In the rows, 128 means zero.
Known rows, with every step that occurs:
guri/fivik/fezov/kadi/boven:  89 117 107 119 233 138 178 165 130  70  97 110 101 119 129 147 114  91 138  91  71 177 126 115  72  95
guri/fivik/fezov/kadi: 114 141 109 107 231 128 144 153 132  61 110  58 130 102 166 141  88  60 102 110  81 130 131 110 106 102
gedu/fivik: 145 126 139 109 151 124 125 114  95 140 108  97  94 152 142  98 145 115 140 139 142 103 143 143 147 139
kadi/fezov/fivik/guri: 118 130 187  96 158 148 159 148 102 128 119 138  93  79 151 143  71  55 118 141 107 107  66  72  91  92
boven/labuv/gedu: 132  74  65  65 128 107 135  67  94 117  94  92 108 108 129 143 172 145  86 161  59 131 109 108 152 137
kadi/gedu/fivik/bobeti: 196 114 178  94 168 133 175 105  32 100  77 140 104 154 120  75 188 165 147 192 159 103 133 179 154 129
labuv/gedu: 132 118 100 117 140 110 128  98 103 119 101 126 111 114  89 125 128 156 117 147  61 127 104 106 150 149
boven/kadi/gedu/fivik: 157 107 127  91 139 136 146 134  76 107 126 132  89 168 156 111 187 143 159 175 153 115 102 161 170  81
gedu/labuv/boven/kadi/fezov/fivik: 128  88  87  85 191  70 129 209  98 189 162 102  58 145 177  96 145  65 119 133 120 147  70 130  95  51
gano/fivik: 154  89 155 134 103 118 149 104 131 109  73 127 140 147 120 153 140 141 103 142 149  96 116 140 108 123
labuv/boven: 124 113 128 132 131 113 108 164 107 160 155 139  80 142 100  99 144 121 149 128 124 151 148 137 118 139
boven/kadi/gedu/fivik/fezov: 135 124 112  60 188 133 156 168  44  80 125 101  95 161 179  98 162 122 114 154 131 131 108 154 189  87
labuv/boven/kadi: 124 112  94 121 124 121 111 177 121 164 169 150  55 149 134 115 159 112 145 114 120 174 115 153 127  98
kadi/boven/labuv:  97  60  92  86 120 145 166 102 116 138 129 152  99 145 141 158 200 149 133 123 109 178 129 134  99 112
kadi/gedu/fivik/guri: 141 123 188 111 136 158 145 114  21 117  85 154  80 149 137 132 163 109 194 209 149  88 128 122 154 139
gano/fivik/fezov/kadi/boven:  93  96 173 123 178 118 204 144 127  84  95 147 111 159 147 153 108 122 121  73 106 158 113 146  66  93
fivik/bobeti: 165 133 141 114 148 140 163 111 103 111  97 150 125 116 127 113 138 149 108 134 130 136 142 168 120 136
boven/labuv/gedu/kadi/fezov/fivik: 131  78  75  55 202  83 116  95  97 142  97  62  77  96 158 138 149  90  66 155  40 111  57  86 134  48
guri/fivik/fezov/kadi/boven/labuv:  80  72  76  69 221 139 181 122 116  68 103  74  99 114 177 167 162  84 107 106  62 186 136 112  77  81
kadi/boven/labuv/vulu: 140  58  96  86 163 123 149  83  80 105 115 171  86 132 126 146 193 162 132 105  94 139 137 174 104 145
gano/fivik/fezov/kadi: 123 120 164 115 175 105 177 135 127  79 102  90 143 137 182 148  82  83  86  90 124 108 119 135  98  98
gano/fivik/fezov: 138 103 149  93 151 115 163 132 103  76  82  95 154 141 140 133 118 122  67 125 128 107 124 138 125 128
fezov/kadi/gedu/fivik/guri: 131 145 204 126 160 151 159 113  46 116 111 152  69 147 174 135 128  77 222 174 140  91 123 117 122 105
guri/fivik/fezov/kadi/gedu: 131 121 130 110 224 126 169 160  97  35 109  75 146 113 144 139 119  96 129 155  95 130 119 105 127  83
fezov/fivik/guri: 126 127 155  95 145 156 154 121  76 143  93 147 104  94 168 129  79  37 150 112 100 113 119 104  96 116
gano/fivik/fezov/kadi/gedu/labuv: 139  90 147 117 198  72 181 149  56  80  92  97 156 177 196 146 153  96 128 165 154  93 117 143 119  78
labuv/gedu/kadi/boven:  96  99  89 141 174 116 119 114  91 151  75 183  62 163  83 140 172 164 165 126  38 161 112 130 137 101
gedu/labuv: 128 113  96 128 155  96 114 133  94 154 115 116 130 157 166 129 163 107 142 155 146 118 144 140 131 128
kadi/fezov: 120 139 159 131 143 115 139 153 153 116 147 114 113 111 108 141 114 138  98 149 133 125  71  93 125 105

Rows:
117 114 123 120 141 111 122 202 154 155 196 135  43 134 118 129 143 130 115 136 125 177  63 119 118  71 | labuv/boven/kadi/fezov
122  95  94 142 161  79  97 170  73 192 140 121  82 167 146  94 179 105 158 155 137 141 158 149 123 146 | gedu/labuv/boven
120 126 118 104 136 126 137 166 169 119 168 124  92 119 138 160 130 138  94 133 118 150  47 110 131  61 | boven/kadi/fezov
134  71  80 110 201 122  96  88  77 121 101 172  55 153 148 157 216 138 146 104  83 132 150 189 114 100 | gedu/kadi/boven/labuv/vulu
147 129 173 129 173 111 158 128  78 114 127 117 103 163 159 103 132 113 192 153 151  99 119 141 140  91 | fezov/kadi/gedu/fivik
182 111 119 103 179 154 152 101 109  84  48 112 123  99  99 124 161 138 108 162 109 136 146 141 107 127 | guri/fivik/bobeti
184 135 157  95 176 136 162 100  59 129  76 123  90 139 141  76 156 134 117 143 139 113 152 180 136 144 | gedu/fivik/bobeti
121 138 130  74 200 132 131 146  67 111 108  70 106 142 162  88 118  95  95 119 118 110 148 143 167 148 | gedu/fivik/fezov
119 142 140 143 177 112  93 155 147 133 139 117  91 136 141 152 140 118 108 156 124 117  82 112 131  66 | gedu/kadi/fezov
 80  80 114 104 147 128 177 103 144 138 146 147  90 146 177 165 159 117 154  94 100 181 129 129  64  79 | fezov/kadi/boven/labuv
 92 113 116 153 166 132 114 138 120 157 110 188  73 168 120 144 175 141 166 112 104 166 129 148 105  82 | gedu/kadi/boven
128 121  92  89 203 142 129 146 107  57  85  59 139 103 128 136 125  95  73 143  88 132 133 110 133 133 | guri/fivik/fezov
130  99  63 121 157  95  97 186  91 185 157 136  57 181 176 115 195  99 151 142 126 162 128 164 125  95 | gedu/labuv/boven/kadi
112 106  84  34 225  99 152  92  53  98 104  34  81 126 210 115 126  79  83 121  46 114 124 123 158 126 | boven/labuv/gedu/fivik/fezov/kadi
194  94 146  86 165 133 162 158  28 132 121 159  32 169 124  65 216 161 161 177 145 153 126 199 155  93 | labuv/boven/kadi/gedu/fivik/bobeti
132 138 135 110 205 101 109 157 136 149 125 101  96 119 162 120 106  73 103 123 106 107  77 104 110  41 | gedu/kadi/fezov/fivik
127 104 119  85 165 104 147 205 144 164 183 121  53 120 140  95 113  83 111 103 104 161  56 112  93  48 | labuv/boven/kadi/fezov/fivik
 68  79  80  61 202 114 190 113  80  96 117 109  85 128 166 149 136 125 103  89  22 184 108 108 107 109 | fivik/fezov/kadi/boven/labuv/gedu
121 129 141 105 198 126 116 126  69 138  72 134  53  92 129 147  96  59 126 156  32  96  54  65 120  74 | labuv/gedu/kadi/fezov/fivik/guri
185 136 194 116 188 120 192 109  55 105 104 138  96 149 154  84 158 138 165 159 149 111 135 172 127  97 | fezov/kadi/gedu/fivik/bobeti
192  88 178 115 125 132 183  84 107  98  47 146 136 135 119 130 156 162  88 145 146 109 134 173 100 122 | gano/fivik/bobeti
159 136 153  97 225 114 144 138 110 130  94 122  93  98 158  98 119  92  83 126 108 116  94 142 100  43 | gedu/kadi/fezov/fivik/bobeti
 63 132 140 120 201 123 188 177 125 105 147 147 103 145 157 131  91 108 140  55  86 186 130 133  88 101 | fivik/fezov/kadi/boven
145  95  79 114 142 100 132 148  72 129 133 145 123 175 177 141 211 142 163 193 148 131  97 151 156  64 | boven/kadi/gedu/labuv
141  87 112 145 148  77 119 173  37 161 144 135  88 179 120  93 215 132 180 204 158 131 145 148 141 125 | kadi/gedu/labuv/boven
152  92 122 105 145 118 130 171  54 149 153 139  46 184 126  84 213 137 178 170 148 143 115 168 160  87 | labuv/boven/kadi/gedu/fivik
137  98 183 115 165 103 196 145  97  47 103 108 155 148 158 140 116 120 111 143 142 106 102 134 119  83 | gano/fivik/fezov/kadi/gedu
126 100 123 161 174  65 133 183  64 162 169 137  80 176 159 101 178  95 209 169 147 132 138 142 110  97 | fezov/kadi/gedu/labuv/boven
149 110 111  99 161 105 128  94  57 131  74  96  79 145 104  95 139 140 134 156  78 101 110 126 167 157 | labuv/gedu/fivik
